What can hang from each mark:
P: K
R: M U W
U: K R
A: D R W
D: K W
K: A U
W: K U Y

In the rows, 128 means zero.
Known rows, with every way that one mark hangs from another:
A[D[K W]]: 140; 129; 111; 96; 113; 129; 95; 145; 125; 125; 116; 160; 120; 130; 158; 164; 156; 122; 122; 127; 109; 128; 160
R[W]: 108; 132; 114; 104; 108; 124; 130; 149; 122; 135; 106; 150; 154; 110; 117; 142; 130; 125; 93; 121; 147; 124; 146
R[W[K U]]: 88; 117; 109; 101; 132; 123; 113; 150; 138; 155; 93; 146; 167; 118; 148; 114; 141; 125; 93; 144; 161; 121; 140
D[W]: 121; 137; 107; 109; 113; 102; 123; 117; 132; 132; 109; 119; 142; 134; 140; 145; 141; 118; 134; 134; 129; 100; 142
D[W[K[A[R]]]]: 116; 118; 79; 121; 128; 109; 117; 104; 155; 140; 102; 132; 144; 131; 165; 133; 137; 102; 129; 159; 121; 107; 161
W[K[A] U[R] Y]: 95; 88; 103; 170; 179; 127; 113; 117; 173; 150; 63; 142; 162; 149; 162; 94; 163; 96; 115; 160; 133; 115; 127
P[K[U[R[M W]]]]: 136; 120; 140; 126; 142; 116; 157; 158; 127; 114; 101; 124; 152; 115; 84; 118; 135; 139; 120; 132; 103; 139; 122
D[K[A U] W[Y]]: 141; 88; 87; 135; 139; 100; 120; 129; 132; 105; 61; 144; 154; 111; 132; 144; 161; 126; 113; 108; 114; 88; 137
D[K[A U]]: 156; 92; 116; 146; 159; 139; 127; 152; 117; 110; 99; 147; 125; 110; 128; 135; 135; 147; 102; 116; 105; 127; 133
U[K]: 111; 148; 123; 140; 121; 148; 114; 105; 123; 111; 124; 130; 149; 145; 120; 118; 128; 119; 121; 115; 114; 113; 112
A[D[K] R[U]]: 142; 137; 108; 107; 131; 132; 117; 171; 143; 120; 113; 173; 99; 99; 173; 157; 118; 129; 99; 135; 106; 153; 172
U[K[A[W]]]: 128; 123; 98; 148; 136; 152; 116; 101; 134; 114; 107; 130; 166; 138; 134; 121; 130; 111; 94; 119; 103; 125; 106
P[K[A[W] U]]: 161; 81; 114; 132; 158; 109; 157; 146; 126; 116; 97; 108; 169; 113; 113; 116; 138; 131; 111; 124; 91; 152; 106
R[M U]: 152; 150; 122; 149; 128; 159; 151; 145; 163; 112; 131; 162; 147; 102; 119; 125; 120; 137; 104; 129; 134; 118; 110
P[K[A U[R]]]: 153; 100; 126; 152; 161; 124; 161; 146; 126; 113; 95; 118; 150; 128; 100; 121; 135; 127; 119; 138; 85; 145; 124
D[K[A] W[Y]]: 135; 86; 98; 123; 130; 101; 120; 114; 142; 107; 65; 156; 152; 114; 144; 152; 156; 115; 101; 115; 109; 104; 146
R[M U W]: 134; 152; 109; 120; 109; 153; 153; 162; 156; 118; 108; 182; 170; 84; 109; 136; 123; 133; 68; 121; 155; 115; 127
U[K[A[D R]]]: 135; 141; 96; 145; 119; 159; 108; 107; 128; 115; 113; 149; 147; 141; 144; 126; 124; 106; 110; 134; 90; 130; 132
W[K]: 103; 114; 109; 135; 144; 137; 117; 115; 154; 139; 134; 137; 129; 135; 156; 109; 133; 113; 138; 145; 138; 124; 140
R[W[U[K[A]]]]: 101; 128; 113; 109; 117; 134; 117; 147; 117; 140; 81; 146; 181; 123; 126; 126; 138; 127; 76; 128; 141; 117; 125
R[U W[Y]]: 106; 131; 92; 125; 119; 118; 151; 157; 150; 114; 82; 166; 180; 96; 118; 146; 137; 107; 76; 90; 170; 94; 138
D[W[K[U]]]: 110; 128; 85; 122; 130; 106; 113; 115; 140; 137; 111; 117; 146; 134; 145; 130; 149; 116; 149; 139; 139; 86; 145
D[K[A[W] U[R]]]: 144; 98; 112; 145; 178; 135; 132; 159; 132; 118; 93; 142; 121; 109; 134; 147; 137; 147; 81; 124; 100; 139; 136
R[M W]: 130; 140; 123; 107; 93; 144; 134; 143; 138; 132; 118; 171; 160; 94; 101; 124; 129; 137; 95; 141; 140; 136; 126
D[W[U]]: 111; 132; 116; 100; 122; 97; 111; 127; 128; 145; 90; 109; 152; 135; 147; 134; 152; 131; 127; 143; 133; 100; 129
U[R[M]]: 127; 154; 143; 150; 140; 154; 138; 134; 153; 130; 127; 146; 111; 133; 107; 134; 129; 131; 117; 159; 111; 141; 141
K[U[R[W[Y]]]]: 117; 144; 106; 151; 143; 123; 136; 159; 122; 128; 99; 127; 136; 124; 93; 132; 144; 127; 126; 119; 142; 103; 135

Rows:
153; 151; 108; 167; 129; 180; 144; 123; 161; 98; 120; 170; 167; 115; 119; 117; 119; 125; 89; 125; 116; 110; 102 | R[M U[K[A]]]
135; 144; 92; 90; 119; 113; 111; 162; 146; 123; 100; 167; 110; 101; 183; 170; 127; 122; 103; 138; 106; 133; 180 | A[D[K W] R[U]]
150; 116; 98; 129; 120; 138; 139; 130; 143; 135; 98; 161; 145; 99; 133; 125; 110; 120; 91; 160; 108; 152; 146 | K[A[R[M W]]]
116; 97; 105; 136; 161; 136; 111; 126; 160; 161; 96; 138; 149; 128; 179; 85; 132; 126; 114; 184; 125; 140; 127 | W[K[A[R[M]]] U]
134; 92; 114; 106; 141; 112; 110; 140; 128; 129; 66; 141; 146; 120; 162; 152; 151; 141; 86; 139; 105; 113; 141 | D[K[A] W[U]]
98; 151; 116; 115; 129; 112; 109; 124; 132; 140; 84; 111; 154; 150; 142; 139; 153; 120; 117; 145; 121; 90; 133 | D[W[U[K R]]]
162; 114; 88; 135; 120; 147; 115; 124; 130; 131; 111; 152; 145; 142; 150; 148; 145; 101; 116; 144; 105; 131; 147 | K[A[D[W]]]
99; 119; 135; 145; 152; 106; 119; 137; 145; 139; 69; 120; 151; 139; 129; 111; 159; 122; 119; 137; 137; 113; 111 | W[U[R] Y]
113; 154; 115; 176; 152; 173; 127; 110; 139; 113; 105; 142; 136; 162; 117; 142; 130; 104; 96; 138; 87; 120; 139 | U[K[A] R]
105; 100; 86; 161; 151; 114; 117; 111; 159; 127; 104; 131; 157; 125; 134; 86; 156; 100; 161; 118; 155; 92; 118 | W[K[U] Y]
124; 121; 69; 96; 146; 109; 100; 153; 158; 161; 119; 127; 120; 102; 192; 121; 135; 115; 119; 155; 121; 162; 147 | A[D R W[K[U]]]
111; 109; 90; 119; 138; 112; 109; 115; 144; 152; 86; 123; 162; 144; 171; 121; 153; 112; 122; 162; 133; 100; 138 | D[W[K[A] U]]
136; 109; 91; 109; 129; 113; 104; 139; 149; 140; 110; 136; 151; 115; 156; 136; 162; 104; 115; 114; 129; 147; 116 | A[D W[Y]]
106; 140; 132; 148; 158; 151; 114; 133; 129; 138; 85; 123; 149; 159; 135; 119; 140; 127; 95; 150; 105; 122; 114 | W[U[K[A] R]]
107; 133; 76; 147; 120; 140; 144; 137; 148; 102; 70; 175; 203; 110; 119; 141; 138; 94; 62; 84; 150; 85; 128 | R[U[K[A]] W[Y]]
124; 136; 133; 96; 104; 138; 123; 156; 134; 147; 98; 160; 170; 96; 113; 111; 135; 147; 87; 150; 145; 132; 111 | R[M W[U]]
161; 83; 121; 117; 143; 121; 146; 138; 136; 120; 102; 130; 163; 120; 135; 131; 138; 117; 102; 134; 82; 171; 123 | P[K[A[D W]]]
162; 90; 123; 142; 150; 118; 158; 140; 120; 109; 98; 117; 162; 119; 104; 111; 136; 131; 124; 127; 93; 140; 114 | P[K[A U]]
100; 121; 103; 106; 134; 102; 105; 119; 146; 154; 94; 115; 155; 140; 168; 121; 154; 120; 134; 156; 142; 97; 137 | D[W[K U]]
124; 105; 100; 119; 131; 87; 116; 136; 130; 106; 73; 134; 146; 109; 128; 141; 163; 133; 128; 102; 126; 83; 135 | D[K[U] W[Y]]
126; 160; 123; 179; 141; 187; 129; 105; 150; 113; 111; 159; 141; 149; 106; 127; 130; 113; 97; 153; 82; 126; 124 | U[K[A] R[M]]
109; 127; 118; 105; 116; 142; 115; 149; 152; 151; 103; 166; 173; 103; 133; 96; 140; 138; 93; 161; 154; 132; 123 | R[M W[K U]]
108; 151; 128; 141; 126; 140; 140; 141; 156; 130; 98; 164; 140; 116; 95; 139; 139; 118; 97; 144; 131; 131; 146 | U[R[M W[Y]]]
162; 110; 72; 126; 144; 134; 130; 146; 151; 138; 103; 148; 140; 106; 175; 148; 122; 106; 78; 144; 103; 159; 145 | K[A[D R[U] W]]
136; 114; 100; 75; 138; 104; 102; 164; 147; 141; 112; 145; 105; 89; 188; 152; 127; 136; 86; 139; 96; 183; 155 | A[D[K] R W]
